What can hang from each mark:
Q_194: Q_115 Q_262
Q_740: Q_115 Q_137 Q_661
Q_262: Q_194
Q_137: Q_194 Q_594 Q_740
Q_115: Q_194
Q_594: Q_115 Q_137 Q_470 Q_661
Q_470: Q_194 Q_740
Q_661: Q_194

Every row comes from one small tree of marks. The marks that hang from a mark follow it in brackets, in the order of their numbers. Every link used is in the known rows. Which tree was each row made from?
Known rows:
Q_115(Q_194(Q_262)): [ -8   4  -6  -4 -10 -10   1  14  -2 -22   6 -71  -4  24 -30  45  -5  11
   8  -6  10   0   0  26  -9   2  12   0 -10  -1]
Q_194(Q_115 Q_262): [ -3  -6   3 -16   4   3  17  35  -1  10  19 -16 -23  14 -51  40   0   9
  13  -5  17 -15 -30  49 -22   6  59   3 -24  11]
Q_594(Q_115 Q_470): [ -7 -10  17  -8   7  12  15 -22  -7 -25 -11  19  -6 -36  23   0 -29   1
  70   3   8 -14  47   2 -16  18 -19 -22  -1   4]
Q_740(Q_661): [ -8 -15  25   4  -9 -28  21  10 -29 -14   2   9   0 -29 -65  18 -41  15
  71 -18  13  13  -7 -13   0 -19  23  -6 -20   3]
Q_470(Q_194(Q_262) Q_740): [ -2  11 -25 -20  12   7  -2  16  11  10   7  -6  -8  36 -21  -6 -25   5
  20   1  -6  -2   4  27  28  19  66  42 -16  -6]
Q_115(Q_194): [-11   2  13  -6  -7  -1  -6   9 -14 -32  -3 -47   7  14  -9  16 -28   5
  46 -13  11  12  24   1  -8  17 -26  -8  13   8]
Q_262(Q_194(Q_115)): [ -2 -17  14 -10   5  23   0  17 -25 -31  -2 -34   0  20  34  11 -15  -1
  34  -7  -7   2 -22  35  -9  36  19   4   4  15]
Q_137(Q_594(Q_115) Q_740): [-15   6 -26  -4  21 -22 -17   0  11  59  -1  33   8  16  10 -26 -45  -6
  -1 -31  35  -8  11  -9  -6 -12 -46 -11  61  13]
Q_594(Q_115): [ -7  -2   9 -12   3   3  17  -6   1  -6   0   6  -4 -19 -26  17 -34   5
  85 -14  21  -8  11 -11 -26   3  -2 -12  12   8]
Q_470(Q_740(Q_115 Q_137(Q_194(Q_262)))): [  6  23 -46   0  -7  45 -28  56  42   2  15  10   1  69 -85  15  36  16
 -72   9 -15 -11 -14   6  -4 -14  81  57 -11   5]
Q_594(Q_137): [ -6  -5  18   8 -12 -32  16   2 -15  29 -10 -37   4 -10 -17  15 -44   2
  44 -16  15   2   1  23 -22 -10 -34  -3 -27  -3]
Q_594(Q_115 Q_661(Q_194)): [ -3   6  11  -1  -4   4  24 -34  -2  -9   0  -2  -7 -48  36   8   8  -4
  74  -6  -1  -8   8 -44 -21  -1 -26 -26  22  -3]
Q_740(Q_661(Q_194)): [ -3 -10  17   4 -10 -15   9   1 -26 -39  -1 -22   3 -10 -11   3 -15  12
  37  -9  -3  24 -11 -32   9  -4  17   6 -26   2]
Q_194(Q_115): [ -5  -9  21 -16   4   9  10  35 -11   2   8   0 -13  -1 -25  10 -21   4
  45 -11  19  -1  -3  22 -22  22  20  -5  -2  19]
Q_594(Q_470(Q_194) Q_661): [  2   1  25  -3  -3   8  10 -44 -25 -27 -12  20   2 -61  59 -23 -15  -7
  56  13  -4  -7  60  -5  26   8 -45 -17  -5  -4]
Q_661(Q_194): [-14   5   7  -8  -7   0  -2  12 -19 -29  -4 -37   2  10   8  -8 -27   9
  36 -15   8  13  20  -7  -2  13  -6  15 -14   8]
Q_470(Q_194(Q_115) Q_740(Q_661)): [ 14 -18  14 -20  23  21   5  10   6  -6   9  55  -9   3 -14 -19   0  -4
  29  17 -19  14 -36 -10  27  39  79  19  -1   3]
Q_137(Q_194(Q_115 Q_262) Q_594(Q_661)): [  5  11 -16  -2  12   5   7 -19   3  43  13  51 -10  -4  -5   7  26 -12
 -73 -25  22  -1 -56   5 -23 -30 -14 -23   1   1]
Q_137(Q_194 Q_594(Q_115) Q_740): [ -9  15 -39   2  29   8 -27 -22  19  39  -5  53  19  33  38 -49 -43 -13
 -46 -32  31   9  -6 -22  -7 -24 -69  -1  45  20]
Q_470(Q_194 Q_740(Q_137 Q_661)): [ 12  -7  -2   3  -2  14  -8  22   2  -3  -3   8  10  13 -48  -3  -6   8
   2  20 -17   4   7 -27  38   3  74  44   3  -9]
Q_262(Q_194): [-14  -8   4   0  -7   0  -2   7 -37 -34 -11 -51  13  11  19  10 -49   6
  59 -20  -2   9   9  23   4  13  -9  10  -2   7]
Q_137(Q_194(Q_262) Q_594(Q_470 Q_661)): [ -2  14 -15  11   1 -13   2 -47 -15  20  -5  51   0 -26  30 -14  -3  -9
 -68 -21  16   1  11  11   1 -40 -53 -27 -13 -13]
Q_594(Q_137(Q_194) Q_661): [  1   8  12  21 -10 -12  20 -45 -14  30 -10   2  13 -39  17  -2 -26 -11
  17 -15   8   8 -13   0 -25 -43 -81 -21 -23  -7]
Q_594(Q_137 Q_661): [ -5   1  28  16 -18 -42  32 -22 -20  54  -6 -25   0 -56  -6  21 -27  -5
  63 -14  10  -5   9  12 -25 -32 -58 -31  -8 -13]
Q_594(Q_115(Q_194(Q_262)) Q_137 Q_661): [ 13   2   3  17 -10 -21  38 -58  28  28   1 -68  -7 -39  14  70  48 -11
  14  14  -8 -20 -43   5 -39 -21 -34 -50   6 -24]
Q_137(Q_740(Q_661(Q_194))): [-11  -6  -1  10   3 -25 -11  14 -18 -10   3 -25  10  11  14 -23 -33   7
  10  -4  -3  16   8 -14  23 -18   5  15   2  18]
Q_470(Q_194(Q_262)): [  1   8 -13 -13  -2   7   5   2  -2 -25   4 -32  -6  15 -25  18 -13  10
  16   4  10  -9 -10  13  18   0  39  29 -32   2]
Q_740(Q_115 Q_137(Q_194(Q_262)) Q_661): [  18    3  -25   20  -20   30   -2   33   23  -52   13   -3    2   28
 -114   48   67   24  -79   21   -8   -6  -65  -30   -6  -51   76   32
  -40    6]
Q_740(Q_115(Q_194)): [ -6   8   3 -12 -14  25 -12  31  16 -56   4 -31   4  24 -35  15  25  11
  30  -1  -3  13   2 -18  -8  24  -9  -4  17  11]
Q_740(Q_115 Q_137 Q_661): [   7   -8    8   13  -26    7    0   50    5  -38    8   -1    3   -3
 -112   40   42   25    3   16   -1   -5  -19  -39   -5  -23   57   16
   -2    6]

Write each row's tree:
[-11  13   0  -2  -8 -28   1 -21 -22  27  -5   8   4 -20  36 -21  -6  -7
  -2 -38  17  15   9 -36   1 -12 -56 -19  27 -13] | Q_137(Q_594(Q_661(Q_194)))
[  6  -4  16  -4  -2  14  21 -14  -8 -23  12 -16 -25 -32  61  14  48  -6
 -18  24 -15 -20   7  33  -8  16  20 -23 -26  -3] | Q_594(Q_470 Q_661(Q_194(Q_115 Q_262)))
[ -8   8  -9  -3  15 -12 -15   5  -3  58  10  18  -1   8  75 -43   9 -20
 -51 -19  14   3  -3  -6   4   0 -46 -18  59  13] | Q_137(Q_594(Q_661(Q_194(Q_115))) Q_740)
[ -9  11 -45   0  19 -19 -20  -9  34  32   6 -29   5  50  18  12   7  -7
 -62 -13  18  -9 -21   9  -4  -9 -22 -13  58   3] | Q_137(Q_594(Q_115(Q_194(Q_262))) Q_740)
[  7  -1 -11  23  -7  -1 -16  -3 -13   2  -9  33  22  17 -56   0  -1   6
 -90 -21  22  19 -37 -48   2 -48  -6  10  -4  -6] | Q_740(Q_137(Q_194 Q_594) Q_661)
[  9 -15  -4 -12  13   3  11  31  10   4  22   3 -24  28 -20  11  29   5
 -17  10 -28  10 -57  16   6  22 114  23 -26  -3] | Q_470(Q_740(Q_661(Q_194(Q_115 Q_262))))
[  3  12 -18   1 -21  18 -36  42  24 -23  -3 -30  15  55 -51  19  64   7
 -84  -2   6   4 -11 -44  -7   9 -14   7  50  -3] | Q_740(Q_115(Q_194) Q_137(Q_594))
[ -4  13 -17  -1 -21   5 -26  56  15   4   1  14   7  35 -76  10  37  12
 -57 -14  22  -6  -4 -31 -10  -8   5  17  32   0] | Q_740(Q_115 Q_137(Q_594))
[ -3  14 -27 -19  -3  14 -14  47  40 -18  17 -25  -9  58 -56  22  35  11
  -2   5 -21   4  -9  20   1  27  60  19  10   0] | Q_470(Q_740(Q_115(Q_194(Q_262))))
[  14  -17    4    6   -5    5  -10   26   -5   -7    1    1    1   26
  -16   10   59    1 -100    3    3   12  -57  -42    0    2   41    9
    8   -5] | Q_740(Q_137(Q_594) Q_661(Q_194(Q_115)))
[ 22 -18   7  -5  10  36  -6  32  13  -1   8  26  -2  20 -36   1  30   0
 -24  33 -22  -4 -31 -18  26  27  99  35   7  -1] | Q_470(Q_194(Q_115) Q_740(Q_137 Q_661))
[-19  -1  -5 -16  14 -24 -20   6 -14  45 -11  65   2  11  26 -52 -58  -7
   1 -32   9  11  64  23  18  26 -18   1  22 -12] | Q_137(Q_594(Q_470(Q_740)))
[  2 -18  16  12  -4  -9  -4  26 -15   6  -6  28   1 -11 -36   0 -19   9
   4  17 -18  -3  54   8  21  -3  56  16  -6 -12] | Q_594(Q_470(Q_740(Q_137 Q_661)))
[  9  -7  24  14  -7  -6  28 -72   0   2 -18 -24  -1 -68 102  -3  26 -17
  32  22 -20 -12  14 -14 -23   5 -75 -42 -10 -22] | Q_594(Q_115 Q_137 Q_470 Q_661(Q_194))
[ 22 -12  37   2   3  14  22 -53  -6   4 -11   5  -6 -55  89 -13  34 -24
   4  38 -17 -14  -6  16   2  27 -46 -30 -18 -10] | Q_594(Q_137 Q_470(Q_194(Q_115)) Q_661)
[-12   6  10  22  -5 -52  12  -9 -13  82  -1 -29   8 -36  21  -4 -46 -10
  39 -10  12 -14  29  33  -8 -43 -68 -20  19   4] | Q_594(Q_137(Q_740) Q_661)
[ 15   1 -17  12 -30  13  -1  48  20 -62  15 -55  -7  31 -88  53  93  27
 -64  30 -21  -8 -56 -33   2 -22  96  36 -31  -4] | Q_740(Q_115 Q_137 Q_661(Q_194(Q_262)))
[  0  -1  -3 -15   2  18   8  28   3 -21  16 -48 -19  32  -4  24  29   7
 -20   3  -1  -5 -36  27 -17  22  59  16 -33  10] | Q_661(Q_194(Q_115 Q_262))
[ 12  -2  -4 -22  11  30   8  11  11 -23  13 -23 -17  21 -19  23  21   3
 -11  18   6 -13 -45  26   5  22  63  18 -28  11] | Q_470(Q_194(Q_115 Q_262))
[ 12   3  -3 -12   4  24 -17  -6  32 -19 -13  24   3  16  42 -46  22  -8
  -5  36 -38   6  22   5  24  47  -4  25 -19 -11] | Q_594(Q_137 Q_470(Q_194 Q_740(Q_115)))
[ 21  -6  -5   2   6  12  21 -60  26 -19 -15 -35  -7 -16  56  18  29  -8
 -16  38 -14 -26 -17  17  -3  14  -8  -3 -47 -18] | Q_594(Q_115 Q_137 Q_470(Q_194(Q_262)))
[  1  -4   1 -10  22  30 -22 -18  -9  -5  -9  75   2  15  50 -46  -7 -14
 -76 -15  16  15  -1   7  -6  20 -49 -15  -7   9] | Q_137(Q_194(Q_115) Q_594(Q_470))
[ 11  -3  29  11  -7  -9  19 -64 -16   4 -20  -8   6 -63  77 -16  -4 -16
  24  22 -11  -8  31   4  14   2 -74 -25 -24 -18] | Q_594(Q_137 Q_470(Q_194) Q_661)
[ -8  -4  -4   3  -2 -17 -10  44   8 -14  15  24   4   5 -65  -7  -8  17
  32   1   1   5  -8 -12  13 -21  21   8  14  26] | Q_137(Q_740(Q_115 Q_661))
[  4  -1  -8  16   0  15 -12  20  -2  10  -1  33  15  20 -61  -3 -26   8
 -28  -1 -10  14   0 -20  11 -28  48  33 -11  -1] | Q_470(Q_740(Q_137(Q_194) Q_661))
[-13  13 -16  -5  -2  13 -32  42  22 -33   9 -38  12  47 -10 -10   6   8
   6   4  -2   6  22   2   8  14 -23   7  48  29] | Q_137(Q_740(Q_115(Q_194)))
[ -6   2   1 -19   3  28 -30  24  22 -42  -1  16   1  28  14 -26  14   2
  18  16 -32  14  54   9  14  56   4   3  23   0] | Q_594(Q_470(Q_740(Q_115(Q_194))))
[  0  -2  30  18 -17 -24  18 -48 -25   2 -18 -34   3 -55  92 -14   3 -13
  12  13 -18   0  41   8  -6  -2 -76 -29 -28 -19] | Q_594(Q_137 Q_470 Q_661(Q_194))
[ -8   0   2 -10  17 -22   6 -43   3  65  -7 102  -7 -48  54 -36 -21 -20
  34 -20   0 -10  54  -8  -1  12 -40 -40  57 -24] | Q_137(Q_594(Q_115 Q_470(Q_740) Q_661))
[-17  15 -31  -8   5 -15 -36  48  16  32   7  35   9  42 -28 -37 -15   5
 -27 -26  25   6   9  -5   8  -9 -32  10  51  21] | Q_137(Q_594 Q_740(Q_115))
[  7   7   4  26  -8 -16  22 -58 -10  19  -9  -9  -1 -42  42  11   1 -10
 -33  11  -8 -11   5  39 -16 -44 -55 -26 -57 -15] | Q_594(Q_137(Q_194(Q_262)) Q_470 Q_661)
[  3  -9   5 -10  13  -1   1  -3  -5  -7   0  37   2  -1 -24 -24 -35   4
  53   2 -15  21  -4 -23  38  16  52  27  -5  -5] | Q_470(Q_194 Q_740(Q_661))
[  5 -10  31  15  -4 -21  38 -66  -3  25 -15   8  -4 -87  54  13  -1 -16
  62  16  -5 -25  29   7 -30 -11 -72 -56  -2 -19] | Q_594(Q_115 Q_137 Q_470 Q_661)
[ -1 -16   6   1  14   0  -7  27  -7 -14  14  -9  -1  17  23 -20   0   1
 -12  10  -8  11 -30   0  13   7  31   8   6  28] | Q_137(Q_740(Q_661(Q_194(Q_115))))
[ 10   1 -12  -4   8  -8   1 -26  13  20 -11 -18  -4  14  45 -16  -8  -8
 -22  30 -27  -9  18  54  26  24  20  27 -46 -24] | Q_594(Q_137 Q_470(Q_194(Q_262) Q_740))
[ -14   15  -17   14   18  -19  -27  -40  -18   45  -10   70   20  -17
   81  -70  -47  -19  -58  -24   19    6   54    5   20  -36 -110  -25
   34   10] | Q_137(Q_194 Q_594(Q_470 Q_661) Q_740)
